Each row was made from one small tree. The marks that hang from a mark follow it in brackets, in alphabetical order. Every link used is in the known rows. Write each row's tree.
Known rows
fibaf(lela(dela naneged) lesa): [-11.6  -5.0   5.4  -4.7 -25.0   2.3   8.1   6.8  -1.1  11.7   2.5  17.3
  -1.5  -8.5   1.9  10.1  -5.5  -5.7  -0.7  15.7   4.0  -6.6  -7.1   8.2
   6.0]
fibaf(lalip lesa(dela lela)): [-13.6   6.9  -7.2 -15.2  16.3  13.5   9.2   5.3 -13.1  -8.8  17.6   3.9
  -6.0  -5.2  -7.3   5.6   7.2  -2.4 -12.5 -13.2  -8.7   6.7  -9.9  16.8
  18.0]
lesa(dela fibaf): [  5.5   2.4   9.0  -5.3  10.1   5.9   1.6 -13.6  -4.9 -16.0  10.8 -17.0
  14.0   2.5  -8.1  -6.8   1.7 -15.8  -6.7 -10.6 -17.3   6.0   6.8  -0.2
  -4.8]
dela(lesa(lalip(fibaf) lela(naneged))): [  5.7  11.6 -18.1  -4.9  46.7 -25.8   2.4  -3.7   3.1  -7.3  -9.8   4.7
 -12.3   3.4  -6.2   3.2  -3.6  22.5 -11.7  -9.2   7.1  45.0   0.7   1.5
 -20.7]
dela(lela): [-13.6  -6.4   9.8  17.0  25.5  34.4  -4.3  -3.7  -1.4   0.6   4.0  -3.5
  -8.7 -13.3   6.6 -14.6   4.6   0.0  10.2  -8.2  -6.2 -36.7  -2.2   2.0
   7.1]
dela(fibaf lela(naneged) lesa): [ -8.1  18.8  -1.9  21.8   4.3  18.1  -6.6  -0.8  15.9  16.7 -15.7   7.3
 -18.6  -6.8  -0.5  -8.4  -4.6  13.4  16.9   4.5   8.5 -29.2 -10.8  -4.5
  10.2]
lalip(lesa(dela fibaf)): [ -2.6  -1.9   1.2  -4.0  10.8  10.2  -5.5  -7.5   0.9 -11.1   4.9  -9.4
  11.1 -10.1  -6.3  -1.7  -0.9  -7.8  -2.6   2.6  -6.7   4.2   1.7  -0.9
   7.5]
lela(dela lesa(fibaf)): [ 10.3  -3.9  12.1  -5.0 -13.6  18.0  -6.4  -1.3   8.6   7.2   1.9 -11.9
  12.2  22.6   2.9  -2.2  -2.4  10.5  13.2  -3.0  -9.0   7.1   6.3 -12.2
 -21.6]
lesa(dela): [  1.6   9.3  13.1   3.7  19.6  22.8   4.3  -7.1  -9.6 -14.2   3.5 -10.3
   1.8  -6.0  -6.3  -8.1   6.0 -33.7  -3.2  -6.5 -14.0  -5.4   3.1   0.4
  -3.3]
lela(lesa naneged): [  5.3 -11.1   8.9  -1.6   7.9  13.7  -7.8  -1.8   1.9   4.0  -8.4  -1.1
  -2.0   8.8  -2.3  -4.9   1.5  -8.2   9.8   1.4   3.0  -4.1   2.5   1.3
 -20.8]
dela(lela(lesa(fibaf) naneged)): [ -1.0  -7.7   0.4  -3.3   1.8   1.9 -13.9  -7.2   8.5  14.7   3.0  -0.7
   8.0  19.0   7.7  -2.0  -6.5  27.1  16.9  -1.8   0.9 -14.2   0.1   0.5
 -15.6]
fibaf(lela): [-21.5 -25.5   8.2   6.3  20.1  26.1  -0.2  -3.3  -4.3  -6.3  -2.3   1.3
 -10.0 -12.7  13.2  -7.4   5.9  -9.9   1.0  -1.7  -1.3 -30.5  -3.8  11.3
   6.3]
lela(lesa): [ -3.6 -15.5  11.2   3.0  20.7  40.7  -8.5   0.0   2.0  -2.0  -4.6  -8.3
  -5.1   4.4   0.6 -10.0   4.5  -6.5  12.0  -3.6  -2.9  -9.5  -1.0   0.0
 -13.3]
fibaf(lesa): [-11.5 -18.6   9.4   2.1  16.3  38.6  -0.5   3.7  -0.8 -12.1   8.7  -4.1
  -6.7 -23.9 -17.0 -10.5   4.7 -10.9  -2.5  -1.2  -5.8  -3.8  -6.7  10.4
  12.9]
lela(naneged): [  6.0 -12.3  12.5   5.2   9.8   3.2   0.7  -4.4  -3.3  -5.8  -3.4  -3.6
  -4.5 -11.7  -8.2  -9.6   4.9 -17.9  -2.0  -2.7  -1.0 -11.6   6.3   5.4
  -6.6]
lesa(dela fibaf(lela(naneged)) lalip): [ -1.0  17.3 -11.4 -23.0   5.0 -42.4   6.6 -13.9 -13.4  -7.0  12.3   0.1
  21.8  13.3   6.9  11.9  -6.2 -13.1 -19.8  -5.5  -6.5  23.9   5.2  10.4
  -6.4]
lesa(dela lela(naneged)): [  7.9  27.4   2.4  -5.1  12.1 -12.4   4.0 -14.8 -10.5  -3.3   1.1  -0.9
  -2.4   7.1  -4.7   2.2   4.0  -8.4 -10.1 -12.1 -13.5  17.2   5.9   5.8
 -13.0]
fibaf(lalip lela(lesa(dela))): [-22.6 -12.3  -4.2 -12.7  13.0  21.0   3.6   7.5 -10.0   3.2   1.2   9.0
  -0.9  14.5  24.4   9.3   3.3 -16.0   5.2   2.9   5.5 -29.4 -11.0  10.5
   1.1]
lesa(lalip lela): [ -1.7  15.3  -5.8  -4.2  39.0   3.3   0.9  -9.0 -10.5 -11.8   7.3  -8.7
  -5.8   0.1  -1.9  -4.8   7.4   5.2 -15.2 -27.8 -14.0  26.8   6.9   8.2
  -3.3]
lesa(fibaf): [  1.5 -23.6  10.9   0.7  13.1  12.7  -4.2  -9.9   1.4 -14.8   7.2 -16.7
   5.8  -5.8  -7.0 -13.2   4.5   0.6  -2.5 -12.7 -10.2  -6.3   6.4   3.7
  -2.1]
lela(dela(lesa) naneged): [ 12.2  13.5   8.8   8.5  -2.9  -9.5   2.3   5.0   5.8   9.4 -14.3   4.2
  -4.4  -1.3  -6.1  -3.4  -2.5 -10.3   1.6   6.1   2.5   0.8   1.4  -7.5
  -3.7]
lalip(fibaf lesa): [ -9.7 -37.6   4.5  12.0  31.5  39.7  -3.7   2.8   8.7 -13.2 -10.4  -1.1
 -13.9 -30.1  -3.9  -8.4   2.0   0.4   9.7  12.1  12.6 -12.8  -1.4  -4.9
  -7.2]
dela(lela(fibaf naneged)): [ -2.1  -5.7  11.3  14.4 -15.6 -12.7  -3.8 -12.4   1.6   4.2  -1.7  -0.5
  -3.1  -4.1   5.8  -7.6  -3.4   7.7  11.6  -1.4   3.2 -25.3   1.0   0.1
   2.6]
naneged(lela(dela fibaf(lalip lesa))): [  0.8 -12.7  -5.8   7.4 -41.9   1.7   1.7  26.7  -3.1   2.1   9.8  10.2
   2.3  -6.7  -2.3   5.0   4.2   2.9   0.6  23.2   1.7 -14.0 -11.8  -2.0
  26.9]

Which tree is each row?
[-20.3 -12.0   8.7  11.8  -8.2  22.1  -3.8  -4.4   4.7  -1.4   9.7  -0.7
  -5.6 -16.2  -3.6  -7.8  -3.1  14.4  10.9   0.4  -2.2 -16.4 -11.4   5.1
  22.4] | dela(lela(fibaf(lesa)))
[ -2.4 -34.8   1.0   2.1 -20.1 -21.8  -1.8   4.7   0.9  -2.1  -6.8   5.3
  -6.1 -18.7   0.9   1.4   1.3  -1.0   2.3   8.8  23.0 -25.9  -0.6   5.5
  21.2] | lela(fibaf(lalip(lesa)) naneged)
[  6.7   5.0  14.4  15.5 -17.8  -3.3   0.1  -0.7  10.5   1.7 -13.1  -6.7
  -5.0   0.7  -2.1  -7.7  -2.9  -1.0   7.9   2.0  -1.5   2.6  -0.2 -14.5
   6.9] | lela(dela(lesa) fibaf)
[ -7.6 -14.8  -7.8 -13.3   5.8  -5.0   5.9   8.0  -7.8  -1.2  10.7  10.9
 -11.9 -10.0  -8.8   5.0   6.2  13.1 -10.4 -10.6   5.1  -0.1  -6.9  22.3
  14.9] | fibaf(lalip lesa(lela(naneged)))
[  1.4  -3.9  17.7   5.1 -36.9  12.2   4.4   0.4   4.2  -2.0   5.4  -5.3
   0.3  -9.0 -12.1  -2.6  -3.2  -4.0   5.3   4.7  -4.9   8.7  -2.3  -6.0
   9.5] | lela(dela fibaf(lesa))
[-17.5  -7.7  -9.2  14.3 -11.0  20.4  -4.5  10.4   9.4  17.8  -6.7  14.9
 -17.7 -21.3   8.6   2.1   1.4  12.9  18.0  10.8  22.8 -57.1 -10.0   1.2
  24.7] | dela(fibaf(lalip(lesa)) lela(naneged))
[ 10.4  31.1 -15.3  -0.9   0.4  -7.1  -9.3   3.2  -8.9  -5.7   2.8  -1.6
  15.7  26.3   4.0   6.1   0.0 -12.6  -3.5  13.3 -12.2  32.7  -1.7  -9.1
  -9.9] | naneged(lela(fibaf lesa(dela lalip)))
[-10.1 -23.7   0.0   4.2 -10.3   3.3   4.6   5.6   8.4  10.7 -14.7  20.1
  -9.2 -14.1  14.5  13.0  -7.5   6.4  11.3  30.0  22.8 -15.6  -1.9  -6.6
 -15.0] | lalip(fibaf(lela(dela naneged)) lesa)
[  3.4  14.4   5.7  -4.2 -25.5  -6.6   7.4   1.3  -3.1  -6.2  12.5  -7.4
   8.2  -4.5 -12.9   2.5  -5.2  -7.1  -7.2  -3.0  -6.9  35.5   1.8  -6.5
   9.1] | lela(dela fibaf(lesa(lalip)))
[ 17.9  12.6   4.6  -7.3 -19.9 -27.5   1.9 -11.7   1.7   8.4   4.1  -4.2
   6.8  17.6  -2.0   4.2  -1.5  24.8  -4.8 -13.5 -13.0  21.6  12.9  -2.1
 -18.0] | lesa(fibaf lela(dela naneged))
[  2.8   2.5   3.5  -2.0 -46.6  15.4  11.6  17.0   5.2  12.6   3.1   8.9
  -7.6 -10.1 -13.5   7.6   0.9  -7.0   5.7   8.3  10.1 -16.8  -7.0  -2.9
  11.8] | lela(dela(fibaf(lalip lesa)) naneged)
[  6.4  27.8  -1.6   4.1  21.4  -1.3   4.0   7.3  -0.1  -0.7  -4.5  -4.0
   0.5  -0.4  -4.8  -3.2  -0.9 -12.5  -7.5  -7.2  -5.1  22.7   2.5  -9.9
   3.1] | lela(dela(lesa(lalip)))
[ 19.7  35.1  -0.5  -6.2 -27.0 -50.4   7.0 -13.6  -5.5   4.5   0.6  -3.0
   4.6  18.2  -0.2   8.8  -3.4  12.4 -10.7 -16.7  -7.6  43.4  13.8  -6.8
 -13.4] | lesa(lalip lela(dela fibaf naneged))
[ 13.6  -6.8  -2.6  -6.4 -15.7 -34.2   4.6  10.6   5.6   8.8  -1.3   2.6
   7.1   6.9  -1.3   3.8  -2.4   7.1  -3.7  -0.5   9.0  -7.5   0.6  -2.1
   6.5] | lela(dela(lesa(fibaf(lalip))) naneged)
[  2.7   8.8 -11.3 -13.4  29.7 -14.4  -2.2 -15.3  -5.6 -13.0  14.5 -14.9
   7.3   8.5  -3.0  -2.9   3.3  22.9 -18.3 -31.4 -17.2  37.4   9.8   8.0
  -5.3] | lesa(fibaf lalip lela)
[-12.5  -8.5   4.2   7.8 -14.2  16.5   1.4  -6.6   5.0   6.4 -11.6   6.9
 -14.7  -6.9   6.9  -0.9   0.4  -4.0   7.1   5.8   8.1 -30.1  -4.6   5.8
  -0.7] | dela(fibaf(lela(naneged)))
[-13.1  -5.9   2.8  -9.2   7.1   2.2   2.1 -13.9  -6.3 -10.0   9.2  -4.8
  11.6   4.8  10.7   1.3  -0.8  -9.1  -5.5  -3.3 -11.6  -8.4  -1.2   9.0
   1.6] | lesa(dela fibaf(lela))
[  7.3  19.2  -8.8  -9.0  25.7 -23.7   1.9 -10.3 -11.2  -5.1   3.8  -2.4
  -2.9   3.9  -4.9   0.7   3.8   5.1 -18.2 -22.0  -7.7  32.1  10.0   9.9
 -10.6] | lesa(lalip lela(naneged))
[  6.7 -15.8   4.8   3.0 -46.0 -27.7   4.3   8.7   2.6   9.4  -7.5   8.3
  -1.0 -10.3   4.4   7.6  -2.0  -2.4   6.3  14.1  20.3 -20.2   2.7  -7.1
  14.9] | lela(dela fibaf(lalip(lesa)) naneged)
[ 15.6  30.3  -0.5 -14.0 -11.2 -32.1   0.1 -12.3  -7.5  -3.2   0.2  -6.2
  16.0  26.5  -2.7   8.5  -7.2 -19.1  -3.0  -2.7  -2.3  40.7   7.1  -7.2
 -21.6] | lela(fibaf lesa(dela lalip) naneged)
[ 13.1  -0.1  -6.9 -19.9   9.6 -21.5  -7.8  -6.2   0.3  -1.5   5.1  -9.0
  17.8  21.4  -4.7   2.3  -3.8   6.4  -5.0  -9.5  -1.7  33.6   9.6   1.7
 -23.0] | lela(lesa(fibaf lalip) naneged)
[  1.2  -0.7  -4.0  -5.8  -0.1 -19.2  13.3   0.9  -3.6   2.7  -2.8  10.7
   0.4   4.5  12.8  12.5  -6.3  -5.4  -4.5   9.0  10.6  12.3   5.4  -5.8
 -27.4] | lesa(lalip(fibaf(lela(dela naneged))))
[-16.0 -32.5  -6.9  -5.7  -2.6 -12.8  -8.1  -4.8   5.0   2.4  -3.9   9.8
   2.9 -12.9   9.5   5.6  -5.3  14.9  -1.3  12.9  12.7 -16.7  -2.3  13.6
  10.2] | lalip(lesa(fibaf(lela(naneged))))
[ -4.6 -29.9  -5.1  -2.8  23.0  -1.9  -1.9   7.5   4.2  -9.7   1.9  -6.9
  -0.6  -6.1  -1.8  -8.3   3.9   8.9  -4.6 -10.1   5.7 -17.9  -5.4   8.5
  20.5] | dela(lesa(fibaf(lalip)))
[  8.4  18.6 -20.7  -2.2  35.7  19.2  -5.1  10.9  -5.8  -9.4   1.4   2.7
   8.6  19.3   2.6   6.6   1.6 -10.6  -0.7  20.4  -5.5  31.4  -3.3 -12.7
 -32.5] | naneged(lela(lesa(dela lalip(fibaf))))
[ -4.3  -7.0 -15.4   9.7 -12.5  -3.3  -5.4  15.9  -6.5  -7.0  -0.2   9.3
   2.0 -11.5   6.5   5.6   6.2 -10.3  -2.5  27.7   6.6 -22.4 -10.2  -0.7
  29.5] | naneged(lela(fibaf(lalip(lesa(dela)))))
[ -5.7  -0.9   4.5   6.4  11.2  18.6 -10.2  -1.8   3.9  16.9  -4.3   5.4
  -3.7   9.9   9.3  -3.4  -2.1   8.9  19.3   2.6   3.5 -24.2  -3.3   0.2
 -13.2] | dela(lela(lesa naneged))
[ 10.5  21.2  -5.0  -5.0  12.2 -18.0   0.9   1.3   4.8  -3.0   2.7 -10.6
  13.2   8.3  -6.0  -1.2  -4.7   4.6 -10.8 -11.4  -8.9  33.0   5.6  -9.7
   1.1] | lela(dela(lesa(fibaf lalip)))
[ 12.8  30.2 -14.1  14.8  -7.4 -23.3  -5.1  13.7   2.2   1.3  -7.1   2.6
   6.1   7.7   0.8   1.2  -1.0   2.3  -6.7  16.4  -5.7  25.4  -3.5 -15.1
  11.0] | naneged(lela(dela(lesa(lalip)) fibaf))
[  4.1   9.1  -6.5 -15.5 -17.5 -41.8   6.8  -6.3  -5.7   6.3   7.9   2.9
  18.3  14.3  10.8  11.9  -7.3   2.9 -12.5  -3.1  -1.9  17.4   9.6   1.3
  -9.8] | lesa(fibaf(lela(dela naneged)) lalip)
[-11.9   3.4 -11.2   8.5  17.6  22.6   0.6   6.2   9.4   3.1 -11.7   2.1
 -27.1  -3.3   1.0  -4.2   7.9  23.5   3.4 -15.7   5.9 -16.0 -12.4   5.0
  18.5] | dela(fibaf(lalip) lesa(lela))
[ 10.4  46.4 -19.5  19.3  -0.7  14.6  -4.1  19.8   8.4   9.1 -10.8   6.2
  -3.8   3.6  -3.4   0.0   2.5  -0.6  -1.9  16.9  -5.8  14.2  -6.8 -17.8
   8.2] | naneged(lela(dela(fibaf lesa(lalip))))
[  6.8 -33.0  -2.3 -16.4  -4.3 -11.2  -4.8   4.2   2.0   3.0   3.7  -2.8
   8.5  16.5   2.3   1.8   1.1   9.3   4.4  -4.1   9.8 -12.7   2.3   7.5
 -10.6] | lela(lesa(fibaf(lalip)) naneged)
[ -5.4  -4.1   2.2  11.4 -26.0  36.9   3.1  16.9  10.1  10.7  -8.1   2.9
 -13.9 -18.1   2.9   1.5   4.9  -3.2  13.7   9.9  13.1 -36.7  -3.5 -12.4
  18.6] | lela(dela(fibaf(lalip(lesa))))
[ 18.5   2.2  20.5   7.9 -43.5 -23.1   4.7  -8.0   1.4   3.9  -6.4  -4.6
   3.4   3.3  -3.0  -2.4  -3.3  -9.4   5.5   2.6  -0.7   0.0  10.0 -11.4
  -9.9] | lela(dela fibaf naneged)
